What can hang from each mark
B: G Y
E: G L
G: E Y
Y: E N
N: B E G
L: G

Every row comes from one small tree of marks. The marks that hang from a mark follow it in brackets, in alphabetical order. Every link used is in the known rows. Which tree was each row made from?
Known rows
G(Y(N(E))): [ 16.8   8.4   2.2 -21.3  -5.1  -3.2  32.5 -19.7   7.9  21.4   4.2  -6.9
   2.9  -8.9  -3.8 -14.2   9.4  -7.3]
L(G(E)): [  2.0  12.3 -16.2  13.7   1.3  15.6 -12.1   2.9  -2.7   0.9   1.3   4.1
  20.1  30.1 -15.9   3.3 -50.7 -20.3]
E(G(Y(N))): [  5.7  19.5 -13.2  10.6   3.5  -0.7  -4.0   1.2  13.2   5.4 -31.0   3.1
 -11.8   1.5  -1.0  -1.3  16.9 -12.5]
B(G Y(E N)): [ 33.6  -7.4   7.9  14.2 -11.3  26.0  -2.6  -3.4 -11.5  19.3  34.4 -12.4
   1.1   9.9  -9.7  19.1  14.2  22.7]
G(Y): [ 15.5  23.2  -3.7  22.3  -5.6   0.2   1.9  -2.2   1.4  26.4 -18.7  15.0
   4.0  12.4 -17.3 -10.5  -6.1 -25.1]
G(E(L) Y): [-17.2  10.7  -7.4  31.8  15.3  -9.3 -15.1  16.3   6.4  -0.9 -16.1  26.5
   1.9  39.8   1.8 -13.7 -35.2  -0.3]
N(E(L) G): [ -9.0  -2.0  11.3 -11.9  -1.5 -18.6   3.4  -9.0 -24.8  14.6  -6.7  -4.5
  20.9 -29.4   0.3  -2.4 -25.8  15.3]
Y(N): [ 15.9   2.7 -13.1 -15.4  -7.4  14.5  -5.9  -0.9   3.0   2.1   2.3 -17.3
   9.2 -23.7   1.3   7.4  -8.3 -18.2]
G(E Y(N)): [ 10.1   2.8 -13.2  -8.0  14.8  12.0  -1.5   7.3  22.7  -0.2  10.0   5.8
   7.7  18.9  -1.6  -9.8 -36.0 -12.3]
E(G): [ -4.0  24.8  -7.7  31.8  -8.5  -3.0 -25.0  -3.2 -13.2  18.4 -39.2  -6.5
   4.4  -7.0  -3.6   9.8  -2.3 -13.2]
L(G(E Y(N))): [  8.2   6.2 -22.0  -6.3  14.7  20.3  11.1   6.5  23.5 -15.6  10.4  13.9
   6.3  40.4 -11.3 -11.3 -28.9 -16.4]
E(G(Y(N(B))) L): [-20.7  -7.3   1.7   5.2   9.9 -17.2  -3.4  10.2  20.0 -21.3 -20.7   9.8
 -26.8 -10.7  17.0   0.0  33.9  -4.1]
Y(E N): [ 12.3  10.7  -7.0 -22.4 -17.0  19.1 -12.2 -18.6 -13.0   4.3  11.6 -29.6
  11.3  -5.8 -10.6   4.5   0.0 -12.3]
Y(N(B G(E(L)))): [ -9.2 -34.9   6.1 -41.1  18.5  -0.5 -13.4  16.1   8.0 -33.4  30.4  -3.0
  16.5 -26.4  18.3  11.2 -52.0  12.2]
B(Y(N)): [ 39.6  -2.0 -13.2  11.1   6.5  16.7  10.8   7.3   7.5  13.0  16.3   6.0
  12.2 -13.8   2.7   8.9   6.5  -2.3]
E(G(Y(N)) L): [-22.2  11.3 -13.2  18.4   9.4 -11.7  -9.3  11.3  13.6 -13.7 -44.0  13.0
 -18.4   4.4  13.9  -4.6  24.0   0.7]
E(G(Y) L): [-24.8  24.4  -6.2  50.3   6.0 -20.7 -16.9   9.4  -2.5   3.1 -60.4  20.8
 -17.2  19.5   1.5  -6.7  15.0   0.6]
G(E(L) Y(N)): [-13.5  -4.8 -16.0   2.3  17.4  -0.2  -9.3  15.7  19.5 -19.1  -3.4  13.9
  -1.3  26.4  13.1 -10.6 -24.9  -0.8]
Y(E N(G)): [ 24.3   0.2  -2.0 -48.6  -6.3  19.8 -12.1 -16.3 -19.3   1.2  18.6 -22.3
  26.2 -25.2 -18.0   9.8 -22.1  -1.9]
E(L(G(Y(N)))): [ -3.2   1.9 -20.3   1.9   2.8   4.2  16.0  10.9  17.6 -27.8 -18.5  17.1
 -12.0  25.0  -4.9 -12.2  18.5 -11.2]
G(E Y(N(B))): [  9.1 -14.0   6.4 -20.2  14.7   6.3   7.6   3.6  22.3  -9.0  31.6   8.6
  -2.6   0.9   2.9  -3.3 -23.4 -17.7]

Write each row's tree
[ -6.2  -0.9   0.1 -11.8  -1.3 -13.0  25.5  -5.8  10.5   8.5  -7.4   5.6
  -6.3  -6.4  10.0 -19.0  12.2   4.8] : G(Y(N(E(L))))
[-35.8  24.0  -2.9  29.2 -10.5 -11.2 -42.7  -3.6 -32.9   7.3 -44.1 -11.1
  -5.1  14.4  -4.0   4.3  14.4   9.3] : Y(E(G L))
[ -4.7  16.4  -7.7  -8.1 -12.0   9.0 -27.1 -12.5 -15.8   4.3 -18.1 -24.6
   3.0  -7.0  -5.2  10.2  14.1  -1.6] : Y(E(G) N)
[-16.2  21.8   0.9  18.9  -7.5  -8.9 -14.2  -7.9 -19.5   9.0 -22.6  15.4
  -5.9  32.7 -14.5 -16.1  11.8   1.7] : G(Y(E(L)))
[  4.3 -26.7  39.8  36.5  -5.0 -16.2  21.3  -0.1 -10.9  25.9  32.1   4.3
  -8.3 -12.6  13.3  10.5  20.0  30.5] : N(B(G Y) E(L))
[  6.3 -17.6  24.5  17.2  -5.6   7.2 -17.3   5.9  -1.7  10.3  33.1 -13.3
   0.5   6.5  -3.4  20.2 -48.0  -4.8] : N(B(G(E)))
[ 36.2 -15.2 -10.0 -10.1  29.3  18.7  -0.7  15.6   8.6   1.0  35.0  12.3
  36.9  -8.7   5.0  13.1 -57.7  18.8] : B(Y(N(G(E))))
[ -8.8 -18.3  19.6 -25.7   1.4 -20.1  33.6  -6.4  12.3  -2.2  15.7   2.0
 -12.9 -21.3  14.3 -15.8  30.0  -1.9] : G(Y(N(B E(L))))
[ -1.2 -13.7   5.0 -41.9   1.6  -9.0   9.2  -4.8  -9.0  -2.8   6.4 -12.2
  21.9 -44.4  11.2  -0.1 -19.0  17.0] : Y(N(E(L) G))
[ 35.9 -13.3  17.1  10.8  -8.4   9.6  28.0  -4.5  -0.4  35.1  36.4 -13.7
   2.6 -18.6   8.1  13.1  11.1  24.7] : B(G Y(N(E)))
[ -2.9   2.6  14.5  -6.1   8.8 -24.3  17.8  -8.6 -11.5  19.1 -12.4  15.1
  13.0  -9.2  -5.1 -17.1 -17.4  12.7] : N(E(L) G(Y))
[ 19.3  -7.1   5.9 -20.3   0.5   3.2  19.7  -2.6  18.9  -1.9  16.7   1.7
  -9.6 -17.0  -3.1  -1.7  13.5 -25.5] : G(Y(N(B)))
[ -7.5   8.2  -5.6 -11.2  -4.8   1.7  -6.5  -6.6   1.1 -11.9  -8.5   3.9
  -8.3  21.3  -6.5 -12.3  23.4   1.5] : G(Y(E(L) N))
[ 38.7 -15.2   0.5  26.5  -3.7  21.4   7.0  10.1   5.7  17.8  26.7  -3.6
   1.2  -5.6   4.2  19.1   7.9  13.8] : B(G Y(N))
[ -8.1  -6.7  11.8 -22.6  -3.9  -4.5   3.1  -7.9  -0.5 -16.3  13.2   3.4
 -17.1   1.7  -1.8  -9.9  32.1  -2.7] : G(Y(E(L) N(B)))
[-15.0 -13.2   1.1 -30.3 -11.6   8.4   0.0  -6.5  -5.1 -36.2  20.9 -11.8
 -10.6   2.1  -7.4   4.8  28.5  -7.6] : Y(E(L(G)) N(B))
[-12.1  17.0 -14.4  31.9  -0.6  -4.0   7.0   8.9   1.6 -12.5 -30.9  29.9
  -9.8  39.0 -14.6 -16.2   8.1 -17.7] : E(L(G(Y)))
[ 13.0  17.6  18.4  23.8 -19.3   9.5  -8.1 -13.1 -15.7  34.0  -2.5  -2.1
  -9.2  34.0 -26.5   0.4   0.7  -1.8] : B(G(Y(E)))
[-14.5 -38.8  13.8  -3.3  -0.6   5.9 -17.4  21.5  11.9 -25.6  35.5 -15.1
 -11.3  -1.2  23.7  17.9 -27.1  12.6] : Y(N(B(G(E(L)))))
[-31.1   0.9  -5.2  -1.1   0.8 -18.9  -3.4  -5.7  -6.4   2.4 -27.7 -17.7
  -5.2 -27.4  20.3   2.8  20.4  14.7] : Y(N(E(G L)))
[ -3.6 -31.1  20.9 -54.4   2.8 -14.2  17.6 -11.1  -3.0 -10.9  30.7 -14.9
  11.4 -61.6  17.6   5.0  -6.2  13.1] : Y(N(B E(L) G))
[ 19.8  12.1 -19.4  -5.4   0.2  18.3  21.1  -0.8  20.7  -9.9  -6.0  10.9
  -3.6  17.8 -15.1  -9.5   6.3 -28.3] : L(G(Y(N)))
[-13.4  -4.9  -9.9 -16.7  -8.3  -1.1  21.7  -9.3  -0.1 -12.8   0.5 -13.0
   0.7  -6.7   5.0  -3.8  12.4   0.8] : Y(N(E(L(G))))
[-17.1  -7.3  25.7  39.1   7.8 -31.9  10.5   0.8 -12.7  22.5  -6.1  13.2
  -4.1 -19.5  18.0   7.8  35.2  28.8] : N(B(Y) E(G L))
[-19.6  15.9  -9.1  11.2 -15.5   6.3 -15.1  -8.6 -28.1 -12.1 -18.0   2.2
   4.7  32.1 -20.1  -3.0   2.6  -4.0] : Y(E(L(G)))
[-31.5  -4.8   7.9 -10.4  -5.7  -7.1 -26.2  -0.9 -14.3 -20.0  -8.7 -20.6
 -18.7 -15.1   8.7  11.3  37.3   8.0] : Y(E(G L) N(B))
